Every row comes from one small tree of marks. The marks that hang from a mark follow it in brackets, in the order of their numbers. Every link used is in the known rows. Which tree was each row made from?
Known rows:
K_866(K_247(K_862)): [-0.09  0.02  0.09 -0.01 -0.08 -0.01  0.11 -0.02 -0.09 -0.05 -0.02 -0.05
  0.20  0.01 -0.04 -0.02  0.00 -0.05  0.03 -0.04 -0.15 -0.07  0.03]
K_228(K_95(K_141(K_152 K_247(K_191) K_680) K_402 K_435)): [ 0.14  0.13 -0.23 -0.57 -0.17  0.01 -0.10 -0.09  0.17  0.24  0.00  0.09
 -0.02  0.13 -0.13 -0.14  0.09  0.48 -0.05 -0.06 -0.01 -0.20 -0.22]
K_95(K_122 K_141(K_680) K_402 K_435): [ 0.24 -0.19 -0.10 -0.12  0.19 -0.09 -0.07 -0.17  0.05  0.24  0.00 -0.04
  0.08  0.12 -0.15 -0.04  0.04  0.42 -0.03  0.14 -0.23 -0.21 -0.10]
K_247(K_191): [-0.06  0.07 -0.09 -0.18 -0.11  0.09  0.01  0.00 -0.09 -0.02  0.07  0.01
  0.00  0.06  0.00  0.05  0.12  0.11 -0.02 -0.04 -0.04 -0.02 -0.04]
K_141(K_95(K_122 K_435) K_152 K_247 K_680): [ 0.15  0.03 -0.42 -0.30 -0.07 -0.19  0.22 -0.22  0.09  0.08 -0.08  0.34
 -0.32  0.13 -0.04 -0.16 -0.02  0.21 -0.01 -0.05  0.02 -0.19 -0.15]
K_247(K_141(K_95 K_152) K_191): [-0.09  0.19 -0.19 -0.27 -0.22  0.19  0.26 -0.19 -0.14 -0.08  0.17  0.19
 -0.21  0.12  0.00 -0.02  0.22 -0.05  0.00 -0.16  0.11 -0.19 -0.10]
K_228(K_95(K_122 K_141(K_152 K_247 K_680) K_402 K_435)): [ 0.27  0.02 -0.16 -0.37 -0.05 -0.10 -0.07 -0.12  0.25  0.34 -0.07  0.24
 -0.10  0.13 -0.18 -0.18 -0.09  0.45 -0.09  0.02 -0.08 -0.18 -0.23]
K_92(K_141(K_95 K_152 K_247 K_680)): [ 0.09  0.05 -0.34 -0.33 -0.14 -0.06  0.40 -0.23  0.11  0.08  0.00  0.21
 -0.24  0.01 -0.08 -0.20  0.00  0.00  0.02  0.00  0.20 -0.15 -0.19]
K_390(K_95(K_122)): [ 0.09 -0.07  0.00  0.03 -0.01 -0.05  0.06  0.03  0.05  0.07  0.03  0.02
 -0.14  0.04 -0.02  0.04 -0.11 -0.07 -0.03 -0.08 -0.16 -0.03 -0.09]
K_92(K_141(K_95 K_152 K_247(K_191 K_862) K_680)): [ 0.00  0.11 -0.27 -0.53 -0.14  0.09  0.50 -0.25 -0.07  0.06  0.04  0.24
 -0.23  0.06 -0.13 -0.14  0.11  0.03  0.02  0.01  0.18 -0.24 -0.21]
K_92(K_141(K_95(K_122) K_152)): [ 0.12  0.06 -0.17 -0.08 -0.03  0.06  0.45 -0.19  0.04  0.09  0.07  0.33
 -0.26  0.04 -0.04 -0.11  0.04 -0.06 -0.07  0.13 -0.05 -0.05 -0.18]
K_390(K_95(K_122 K_141(K_152) K_402 K_435)): [ 0.28 -0.03 -0.04 -0.04  0.02 -0.03  0.01 -0.07  0.07  0.20  0.09  0.06
 -0.16  0.09 -0.07 -0.06 -0.04  0.09 -0.09 -0.04 -0.27 -0.20 -0.24]
K_862(K_247(K_141(K_95(K_122 K_402) K_152 K_680) K_191)): [ 0.08 -0.06 -0.41 -0.46 -0.22  0.12  0.25 -0.18 -0.10  0.15  0.10  0.19
 -0.23  0.30 -0.19 -0.11  0.13  0.36  0.01 -0.14 -0.03 -0.21 -0.23]
K_95(K_122 K_402): [ 0.16 -0.07 -0.07 -0.03  0.07  0.05 -0.02 -0.02 -0.01  0.21  0.05  0.14
 -0.04  0.13 -0.12  0.02 -0.10  0.28 -0.10  0.11 -0.22 -0.04 -0.10]
K_191(K_247(K_862)): [-0.04  0.01  0.19  0.05  0.07  0.12  0.09 -0.01 -0.18  0.05 -0.07  0.00
  0.03 -0.05 -0.07  0.01  0.04 -0.09 -0.08 -0.11  0.05 -0.08 -0.01]
K_390(K_95(K_141(K_247))): [ 0.12  0.03  0.05 -0.16 -0.12 -0.04 -0.03 -0.01  0.10  0.08  0.05 -0.03
  0.02  0.00  0.06  0.00 -0.14 -0.17  0.01 -0.24  0.03 -0.16 -0.11]
K_862(K_247(K_141(K_95(K_435) K_152 K_680) K_191)): [-0.05  0.02 -0.39 -0.43 -0.20  0.02  0.27 -0.22 -0.07 -0.10  0.02 -0.03
 -0.20  0.17 -0.07 -0.16  0.30  0.13  0.13 -0.25  0.10 -0.23 -0.07]
K_866(K_247(K_141 K_862)): [-0.13  0.03  0.13 -0.01 -0.09  0.06  0.20 -0.15 -0.18 -0.06  0.06 -0.09
  0.17  0.03 -0.11  0.00  0.03 -0.16  0.04 -0.18 -0.12 -0.19  0.11]
K_191(K_247(K_141(K_95(K_122 K_435) K_152 K_680) K_862)): [ 0.03 -0.03 -0.10 -0.11  0.08  0.05  0.40 -0.31 -0.19  0.06 -0.05  0.18
 -0.27  0.06 -0.18 -0.12  0.19  0.00 -0.06 -0.19  0.04 -0.37 -0.08]
K_141(K_95(K_402 K_435) K_152 K_247(K_191) K_680): [ 0.12  0.11 -0.51 -0.51 -0.13 -0.02  0.13 -0.19  0.02  0.07  0.04  0.18
 -0.22  0.17 -0.08 -0.12  0.13  0.45  0.01 -0.07  0.03 -0.27 -0.22]
K_191(K_247(K_141(K_95))): [-0.04  0.05  0.01  0.01 -0.04  0.18  0.22 -0.18 -0.11 -0.03  0.07  0.02
 -0.04  0.01  0.01  0.03  0.16 -0.13 -0.06 -0.29  0.12 -0.16  0.02]
K_866(K_247(K_141 K_191)): [-0.14  0.13 -0.12 -0.18 -0.30  0.09  0.09 -0.13 -0.18 -0.09  0.15 -0.11
  0.17  0.11 -0.06  0.04  0.16  0.03  0.00 -0.25 -0.20 -0.15  0.07]

Write each row's tree:
[ 0.23 -0.08 -0.38 -0.29  0.13 -0.13  0.12 -0.21  0.11  0.17 -0.03  0.18
 -0.12  0.17 -0.12 -0.06 -0.03  0.47 -0.01  0.00 -0.10 -0.23 -0.11]
K_141(K_95(K_122 K_402 K_435) K_247 K_680)
[-0.10  0.05 -0.17 -0.31 -0.19  0.18  0.24 -0.11 -0.10 -0.09  0.11 -0.01
 -0.02  0.16  0.02  0.03  0.20  0.00  0.09 -0.27  0.06 -0.10  0.00]
K_862(K_247(K_141(K_95) K_191))
[-0.10  0.02 -0.10 -0.28 -0.20  0.16  0.09 -0.06 -0.15 -0.03  0.07 -0.10
  0.01  0.15 -0.07  0.00  0.14  0.01  0.06 -0.28 -0.03 -0.06  0.04]
K_862(K_247(K_141 K_191))
[-0.04  0.00 -0.07 -0.12  0.07  0.07  0.36 -0.30 -0.18 -0.04 -0.05  0.03
 -0.20  0.00 -0.14 -0.13  0.25 -0.09  0.00 -0.23  0.19 -0.36 -0.05]
K_191(K_247(K_141(K_95(K_435) K_152 K_680) K_862))
[ 0.08 -0.16 -0.09 -0.16  0.32  0.04  0.33 -0.34 -0.11  0.12  0.05  0.04
 -0.10  0.17 -0.23  0.00  0.12  0.29  0.04  0.03 -0.11 -0.36 -0.01]
K_247(K_141(K_95(K_122 K_402 K_435) K_680) K_862)
[ 0.00  0.03 -0.02 -0.27  0.08  0.31  0.33 -0.24 -0.24  0.12  0.21  0.22
 -0.07  0.23 -0.16  0.11  0.12  0.22 -0.04 -0.02 -0.13 -0.27 -0.08]
K_247(K_141(K_95(K_122 K_402)) K_191 K_862)
[ 0.14  0.00 -0.09 -0.01  0.16  0.16  0.20 -0.27 -0.12  0.14  0.11  0.09
 -0.08  0.13 -0.11  0.04  0.15  0.20 -0.14 -0.22 -0.19 -0.24 -0.02]
K_191(K_247(K_141(K_95(K_122 K_402 K_435))))
[ 0.00  0.09  0.00 -0.20  0.04  0.06  0.26 -0.10 -0.03  0.00 -0.01  0.23
 -0.07  0.06  0.02  0.00 -0.06 -0.05  0.04 -0.06  0.16 -0.16 -0.03]
K_141(K_95 K_247(K_862))
[ 0.10  0.04 -0.18 -0.49 -0.09 -0.07  0.12 -0.21 -0.13  0.18 -0.05  0.27
 -0.17  0.16 -0.15 -0.13  0.03  0.21 -0.02 -0.02 -0.07 -0.33 -0.16]
K_95(K_122 K_141(K_152 K_247(K_191 K_862) K_680) K_435)
[-0.08 -0.03 -0.28 -0.40 -0.33  0.05  0.13 -0.09 -0.13  0.01  0.01 -0.04
 -0.16  0.15 -0.14 -0.16  0.14  0.07  0.07 -0.25  0.09 -0.14 -0.09]
K_862(K_247(K_141(K_152 K_680) K_191))
[ 0.00 -0.05 -0.06 -0.13 -0.03  0.10  0.40 -0.26 -0.21  0.11 -0.03  0.27
 -0.27  0.07 -0.18 -0.10  0.11 -0.05 -0.09 -0.17  0.13 -0.33 -0.14]
K_191(K_247(K_141(K_95(K_122) K_152 K_680) K_862))
[ 0.02 -0.02 -0.42 -0.42 -0.18 -0.01  0.31 -0.25 -0.09  0.00  0.01  0.13
 -0.27  0.24 -0.11 -0.13  0.24  0.19  0.07 -0.20 -0.05 -0.23 -0.09]
K_862(K_247(K_141(K_95(K_122 K_435) K_152 K_680) K_191))
[ 0.05  0.22 -0.24 -0.41 -0.08  0.05  0.32 -0.19 -0.13  0.04  0.03  0.46
 -0.31  0.19 -0.04 -0.06  0.07  0.11 -0.02 -0.05 -0.06 -0.23 -0.14]
K_141(K_95(K_122 K_435) K_152 K_247(K_191 K_862))
[ 0.08 -0.05 -0.27 -0.15 -0.08 -0.10  0.22 -0.12  0.05  0.07 -0.03  0.29
 -0.27  0.08 -0.05 -0.12  0.03  0.15 -0.01  0.10  0.07 -0.10 -0.20]
K_141(K_95(K_122) K_152 K_680)
[ 0.03  0.27 -0.37 -0.40 -0.20  0.02  0.16 -0.15  0.00 -0.07  0.05  0.28
 -0.24  0.13  0.06 -0.09  0.13  0.11  0.00 -0.16  0.04 -0.15 -0.13]
K_141(K_95(K_435) K_152 K_247(K_191))
[-0.05  0.15 -0.28 -0.35 -0.21  0.13  0.27 -0.18 -0.10 -0.12  0.08  0.06
 -0.19  0.17  0.00 -0.11  0.27 -0.02  0.08 -0.30  0.02 -0.15 -0.04]
K_862(K_247(K_141(K_95(K_435) K_152) K_191))
[ 0.32 -0.09 -0.24 -0.30 -0.07 -0.16 -0.01 -0.14  0.12  0.28  0.01  0.09
 -0.20  0.14 -0.14 -0.14 -0.14  0.23 -0.05 -0.13 -0.16 -0.33 -0.28]
K_390(K_95(K_122 K_141(K_152 K_247 K_680) K_402 K_435))
[-0.05  0.11 -0.28 -0.50 -0.20  0.02  0.30 -0.14 -0.10  0.02 -0.02  0.29
 -0.23  0.12 -0.06 -0.11  0.08  0.12  0.04 -0.06  0.22 -0.26 -0.20]
K_141(K_95 K_152 K_247(K_191 K_862) K_680)
[ 0.24 -0.14 -0.13 -0.17 -0.05 -0.04 -0.02 -0.10  0.03  0.29  0.01  0.19
 -0.09  0.12 -0.16 -0.13 -0.05  0.32 -0.09  0.14 -0.08 -0.20 -0.26]
K_95(K_122 K_141(K_152 K_680) K_402)
[-0.17  0.07  0.10 -0.21 -0.01  0.22  0.20 -0.15 -0.27 -0.03  0.11  0.00
 -0.01  0.09 -0.12  0.08  0.14 -0.08  0.02 -0.13 -0.01 -0.21  0.06]
K_247(K_141 K_191 K_862)
[ 0.03  0.17 -0.27 -0.28 -0.05  0.20  0.23 -0.26 -0.12 -0.02  0.20  0.11
 -0.18  0.18 -0.07 -0.02  0.26  0.20 -0.02 -0.15 -0.06 -0.25 -0.10]
K_247(K_141(K_95(K_402 K_435) K_152) K_191)
[ 0.09  0.03 -0.13 -0.49 -0.20  0.00  0.13 -0.14 -0.14  0.22 -0.02  0.35
 -0.14  0.16 -0.15 -0.11 -0.04  0.16 -0.06  0.00  0.01 -0.31 -0.24]
K_95(K_122 K_141(K_152 K_247(K_191 K_862) K_680))
[ 0.12 -0.04 -0.34 -0.15  0.03 -0.16  0.23 -0.19  0.07  0.02 -0.07  0.21
 -0.27  0.09 -0.05 -0.14  0.11  0.19  0.01  0.07 -0.02 -0.17 -0.15]
K_141(K_95(K_122 K_435) K_152 K_680)
[ 0.20  0.12 -0.12 -0.19 -0.10 -0.09  0.01 -0.16  0.02  0.16 -0.03  0.33
 -0.17  0.11 -0.03 -0.14 -0.10  0.03 -0.07 -0.07 -0.13 -0.19 -0.11]
K_95(K_122 K_141(K_152 K_247) K_435)
[-0.03  0.08 -0.22 -0.48 -0.21  0.00  0.14 -0.07 -0.15  0.08 -0.05  0.22
 -0.21  0.10 -0.15 -0.12  0.00  0.12  0.00 -0.08  0.15 -0.22 -0.17]
K_141(K_152 K_247(K_191 K_862) K_680)
[-0.08  0.00 -0.35 -0.44 -0.32  0.07  0.28 -0.15 -0.08 -0.06  0.04  0.06
 -0.19  0.17 -0.06 -0.14  0.21  0.08  0.10 -0.24  0.18 -0.18 -0.13]
K_862(K_247(K_141(K_95 K_152 K_680) K_191))
[-0.08  0.03  0.16 -0.01  0.08  0.24  0.33 -0.20 -0.22 -0.02  0.04  0.05
 -0.01  0.00 -0.05  0.03  0.15 -0.20 -0.04 -0.24  0.14 -0.23  0.03]
K_191(K_247(K_141(K_95) K_862))
[-0.19  0.11  0.04 -0.20 -0.20  0.16  0.20 -0.14 -0.27 -0.08  0.13 -0.09
  0.17  0.10 -0.11  0.05  0.16 -0.03  0.02 -0.21 -0.17 -0.21  0.08]
K_866(K_247(K_141 K_191 K_862))
[-0.03 -0.01 -0.21 -0.19 -0.10  0.01  0.27 -0.22 -0.03 -0.04  0.04  0.11
 -0.22  0.05 -0.06 -0.12  0.13 -0.03  0.05 -0.10  0.24 -0.24 -0.10]
K_247(K_141(K_95 K_152 K_680))
